Known rows, with every step that occurs
fusus, fulo: [ 0.03  0.24  0.23  0.08  0.33 -0.05 -0.15 -0.16 -0.11  0.12 -0.33 -0.18
 -0.02 -0.10  0.03  0.23]
fulo, nuvos: [-0.05 -0.34  0.20 -0.17  0.02 -0.01 -0.06  0.02 -0.32 -0.06 -0.09 -0.02
 -0.16  0.06  0.35 -0.25]
fulo, vite, nati, venak: [ 0.08  0.07 -0.05 -0.16 -0.05 -0.05 -0.12 -0.21  0.73 -0.10  0.47 -0.15
 -0.13  0.10 -0.17 -0.37]
zodipi, fulo: [ 0.27  0.30 -0.14 -0.43 -0.16 -0.05 -0.38 -0.56 -0.37  0.25 -0.02 -0.34
 -0.11 -0.28  0.04  0.12]
fulo, venak, nati: [ 0.01  0.11  0.30  0.02 -0.24  0.25  0.02  0.04 -0.40 -0.12 -0.41  0.07
  0.05  0.02  0.00 -0.33]
nati, vite: [-0.29 -0.19 -0.18 -0.05  0.28 -0.20  0.18  0.01  0.16  0.03  0.31  0.10
 -0.13  0.23  0.19  0.11]
fulo, vite, nati, fusus: [ 0.20 -0.11 -0.27  0.00 -0.17  0.01 -0.23 -0.27  0.38 -0.42  0.27  0.15
  0.18  0.19 -0.11 -0.07]
venak, nati, vite, fulo: [-0.56 -0.02 -0.01  0.06 -0.39 -0.24  0.29 -0.15 -0.09 -0.39 -0.31 -0.01
 -0.08  0.03 -0.04  0.23]
zodipi, nati, vite, fulo: [-0.35  0.09 -0.01  0.00 -0.06 -0.38  0.18 -0.09 -0.06 -0.13  0.05 -0.10
 -0.05  0.09 -0.01  0.20]
venak, nati, fusus, fulo, vite: [-0.11 -0.29 -0.06 -0.03  0.25  0.22 -0.30  0.26  0.38 -0.02 -0.07  0.21
  0.22 -0.03  0.34 -0.09]
nuvos, nati, fusus, fulo: [ 0.34  0.33 -0.15  0.26  0.15 -0.08  0.00  0.00  0.07  0.24 -0.09 -0.12
  0.13 -0.22 -0.29  0.36]
vite, fulo, venak, nati, fusus: [ 0.19  0.02 -0.20  0.30 -0.53 -0.04  0.29 -0.01 -0.11 -0.36 -0.07  0.10
  0.21 -0.02 -0.33 -0.06]
zodipi, fulo, venak, nati, fusus: [ 0.37  0.10 -0.29  0.14 -0.42  0.06  0.16 -0.08 -0.21 -0.13  0.08  0.06
  0.15 -0.14 -0.29 -0.08]
venak, nati, fusus, fulo, nuvos: [ 0.02 -0.19  0.14  0.06  0.05  0.12  0.10  0.13 -0.39  0.00 -0.12  0.04
 -0.13 -0.21  0.13  0.00]
venak, nati, fusus: [ 0.36  0.06 -0.34  0.26 -0.39  0.08  0.16 -0.09 -0.11 -0.38 -0.14  0.19
  0.08 -0.17 -0.21 -0.19]
fulo, vite, nati: [-0.15 -0.07  0.23 -0.38  0.05  0.20 -0.66 -0.41  0.28 -0.35 -0.04  0.05
  0.04  0.32  0.23 -0.20]
nati, fusus, fulo: [ 0.23  0.20 -0.08  0.27  0.18 -0.12  0.04 -0.11  0.02  0.03 -0.08 -0.09
  0.09 -0.14 -0.19  0.31]

Rows
[-0.38 -0.07  0.06  0.02  0.22  0.07  0.31  0.22 -0.09  0.12  0.14  0.16
 -0.10  0.10  0.09  0.11]  fusus, fulo, venak, nati, vite
[ 0.20  0.16  0.11 -0.09  0.12  0.08 -0.16  0.20 -0.17  0.48 -0.22 -0.14
 -0.04 -0.16  0.02  0.06]  fusus, fulo, nuvos, nati
[ 0.04 -0.21 -0.06 -0.08  0.47  0.12 -0.38  0.30  0.40  0.15  0.18  0.14
  0.24  0.01  0.36 -0.11]  zodipi, nati, fusus, fulo, vite
[ 0.09  0.13  0.28  0.14  0.13 -0.13  0.02 -0.04  0.01  0.14  0.24 -0.18
  0.26  0.28 -0.25  0.24]  vite, nati, fusus, fulo, venak
[-0.52 -0.39  0.15 -0.09 -0.25 -0.11  0.26  0.07 -0.35 -0.23 -0.16  0.03
 -0.22  0.02  0.24  0.01]  venak, nati, vite, fulo, nuvos
[ 0.24  0.06  0.02 -0.15 -0.04  0.06 -0.17  0.17 -0.14  0.36 -0.16 -0.08
 -0.04 -0.07  0.07 -0.12]  fulo, nuvos, nati
[ 0.22  0.18 -0.18  0.04 -0.26 -0.24  0.28  0.15  0.43  0.29  0.29 -0.29
 -0.15 -0.17 -0.36 -0.22]  vite, fulo, nuvos, nati, venak
[ 0.02 -0.16  0.18 -0.02  0.11  0.03 -0.02 -0.05 -0.27 -0.04  0.04 -0.05
 -0.13 -0.07  0.08  0.10]  vite, nati, fusus, fulo, nuvos
[-0.20 -0.18 -0.20 -0.14  0.25 -0.09  0.17  0.28  0.11  0.37  0.35  0.10
 -0.16  0.11  0.17  0.12]  fulo, nuvos, nati, vite
[ 0.21  0.26 -0.04  0.29  0.05  0.08  0.08 -0.07 -0.14 -0.05 -0.28  0.01
  0.04 -0.29 -0.20  0.21]  venak, nati, fusus, fulo
[ 0.22  0.31 -0.02 -0.04 -0.15 -0.15  0.04 -0.39  0.49 -0.13  0.38 -0.26
 -0.22  0.03 -0.40 -0.28]  vite, nati, venak
[-0.02  0.21  0.39  0.07 -0.08  0.27  0.03  0.07 -0.42 -0.01 -0.46  0.01
  0.04 -0.07 -0.04 -0.15]  fusus, fulo, venak, nati
[-0.16  0.13  0.33  0.07 -0.45  0.12  0.10 -0.02 -0.40 -0.27 -0.54 -0.01
  0.08  0.02 -0.09 -0.19]  vite, fulo, venak, nati
[-0.18  0.03  0.32 -0.31  0.20  0.22 -0.65 -0.38  0.26 -0.23 -0.10  0.00
  0.03  0.22  0.19 -0.02]  fusus, fulo, vite, nati
[-0.13  0.01 -0.27 -0.08  0.24 -0.13  0.13  0.17  0.24  0.34  0.28  0.07
 -0.08  0.13  0.05  0.17]  nuvos, nati, vite
[-0.02 -0.24 -0.13 -0.05  0.31  0.11 -0.34  0.30  0.53  0.19  0.05  0.13
  0.28  0.03  0.28  0.02]  nuvos, nati, fusus, fulo, vite
[ 0.03 -0.24  0.11  0.05  0.14 -0.02  0.08  0.10 -0.27  0.05  0.01 -0.04
 -0.10 -0.11  0.15  0.07]  nati, fusus, fulo, nuvos
[ 0.31  0.02 -0.22  0.27 -0.37  0.05  0.24  0.04 -0.10 -0.26  0.02  0.16
  0.19 -0.01 -0.26 -0.17]  fulo, venak, nati, fusus
[-0.35 -0.15 -0.01 -0.02  0.11  0.04  0.31  0.19 -0.07  0.04  0.18  0.20
 -0.10  0.18  0.13 -0.03]  fulo, venak, nati, vite
[-0.22 -0.11 -0.13 -0.10  0.35 -0.07  0.18  0.31  0.08  0.46  0.31  0.06
 -0.16  0.04  0.14  0.25]  fusus, fulo, nuvos, nati, vite
